(in the rows, 128 means zero)
Known rows, with every step that occurs:
V-Z-C: [123  91 121 123 151 143 121 104 105  90 104  84 192 155 110 168  83 130
 180  90 132 138 108]
H-W: [108 133 130 138 149 170 115 127 104 103 108  75 201 137 114 235  78 115
 163  92 147 135 112]
E-C-Z: [143 134 129 147 153 159 130 113 121  94 106 102 187 143 105 143 123 133
 177  85 130 115 110]
E-B: [ 94  97 114 114 153 132 130 111 101  96 117  89 196 129 112 155 117 118
 179  99 134 120 121]
B-E-H: [ 86 150 125 120 135 131 128 126 116  93 109  75 187 125 107 138  81 107
 160  82 133 133 123]
C-Z: [116 121 125 130 151 145 129 110 122  96  92  85 199 135 102 151 118 126
 168  84 131 119 109]
F-L-S-Z-C-E-H: [ 90 146 115 130 140 127 121 101 143  89  86  92 169 127 113   8  92 142
 171  72 121 127 109]
F-L: [ 75 135 117 148 157 134 111 122 132  97  83  78 200 126 119 152 108 115
 159  87 125 119 100]
W-H-E-C-Z-S-L: [ 99 206 131 162 144 145 139 119 148  90 121  99 192 140 117 100  64 147
 169  77 147 128 121]
S-Z-C-E-B: [134 124 118 117 160 135 129 101 115  88 145 109 182 131 113  83 105 139
 177  87 134 130 117]
Z-S-L-H: [ 58 158 126 135 151 130 134 131 145 106  65  82 192 114 112  93  62 129
 170  82 133 109 113]
Z-C-E: [116 151 123 152 148 154 120 115 100 103  74  92 194 135 111 123  81 128
 150  80 148 117 114]
V-Z: [105  92 122 120 147 138 123 115 109  90 109  82 196 139 100 198 101 105
 178  91 130 138 107]
S-Z: [111 115 130 117 158 141 127 124 122  94 126  88 193 124 105 141 107 111
 174  89 125 136 108]
V-Z-S-L-H-E: [ 76 158 127 127 135 115 130 134 135  86  99  85 185 127 111 180  23 114
 172  81 138 134 111]
B-E: [ 98 145 133 138 150 134 117 135 111  94 112  68 194 113 102 157  85 113
 145  83 135 131 123]
S-Z-C: [125 112 130 119 161 148 125 114 120  96 121  90 189 140 115 110  89 138
 176  89 127 135 109]
B-E-C: [126 156 136 156 153 149 118 136 111  92 126  82 182 122 106 147  90 119
 154  85 134 127 124]
B-E-C-Z-S-L: [120 198 141 155 160 137 133 129 156  81 118  86 186 120 100  83  69 153
 156  75 122 121 124]
L-S-Z-C-E-B: [123 105 118 115 149 129 129 101 108  90 122  97 172 118  98  36 106 152
 177  85 131 126 130]
E-C-Z-S: [130 147 128 150 155 156 140 114 120  99  92  96 187 141 117 112 112 150
 178  83 126 107 121]
F-L-S-Z: [ 81 110 125 130 154 124 115 121 142  90 101  74 182 109 104  77 114 130
 169  84 111 130 108]
S-L-H-E-C: [100 180 135 156 139 142 124 142 133  95 111 103 178 126 112 165  40 107
 167  83 148 123 108]
S-Z-C-E: [134 145 128 135 157 149 123 114 118  94 114 100 187 131 109 100  87 129
 161  79 136 131 109]

Rows:
[147 157 138 154 153 147 124 122 128  84 132  89 181 128 100 130 109 135
 158  78 129 126 121] | B-E-C-Z
[124 144 126 119 131 161 126 106 117  97 109  89 170 138 109  95  65 144
 174  76 144 145 121] | L-S-Z-C-E-H-W
[ 64 163 127 135 155 136 134 130 131 101  76  77 205 120 108 122  63 128
 162  87 130 117 116] | Z-S-L
[ 77 154 122 146 133 146 124 125 103 102 113  79 199 131 118 175  79 108
 158  85 160 137 120] | W-H-E
[ 89 161 128 132 158 134 139 115 147  93  80  84 205 127 103 105  80 145
 167  81 124 115 113] | C-Z-S-L
[126 164 128 161 138 157 130 112 120  93 133 101 186 146 116 147 101 129
 171  80 154 132 117] | W-H-E-C-Z
[ 75 138 117 108 139 102 137 121 133  79 130  94 181 127 115 164  40 122
 187  89 137 132 120] | V-Z-S-L-H-E-B
[113 174 132 148 160 150 141 118 148  91  93  99 193 135 106  97  86 149
 176  82 123 110 113] | E-C-Z-S-L
[103 165 127 164 136 159 124 127 101 100 129  95 187 141 122 163  85 114
 166  86 161 134 121] | W-H-E-C
[114 180 126 164 139 156 140 116 119  96 115  95 186 145 127 120  93 148
 170  78 150 122 129] | W-H-E-C-Z-S
[113 194 139 156 155 131 134 128 170  86 105  90 173 114 103  55  73 155
 164  71 125 113 120] | B-E-C-Z-S-L-H
[110 133 121 114 131 138 133 104 116  97  89  95 169 130 101  29  87 137
 176  75 132 130 122] | L-S-Z-C-E-H
[ 78 137 124 121 153 126 132 121 134  87  96  81 201 132 102 150  62 122
 177  87 123 133 109] | V-Z-S-L
[126 162 132 156 139 154 124 138  88  98 120  97 186 138 119 216  66 106
 160  90 148 125 119] | H-E-C
[123 180 136 153 140 140 131 128 151  86 115 110 177 132 106 151  57 125
 170  77 143 120 104] | S-L-H-E-C-Z
[ 76 130 112 126 138 131 130 113 100  95 143  89 195 132 121 158  96 116
 173  93 159 135 129] | W-H-E-B
[106 168 131 150 154 143 140 118 163  96  81 102 180 128 110  66  87 151
 185  77 127 104 111] | E-C-Z-S-L-H
[121 150 120 116 142 145 135 104 123  94 111 106 181 143 114  76  84 123
 176  77 135 133 109] | S-Z-C-E-H
[147 160 132 153 141 153 129 123 108  89 124 103 185 145 113 199  83 123
 164  84 142 122 114] | H-E-C-Z
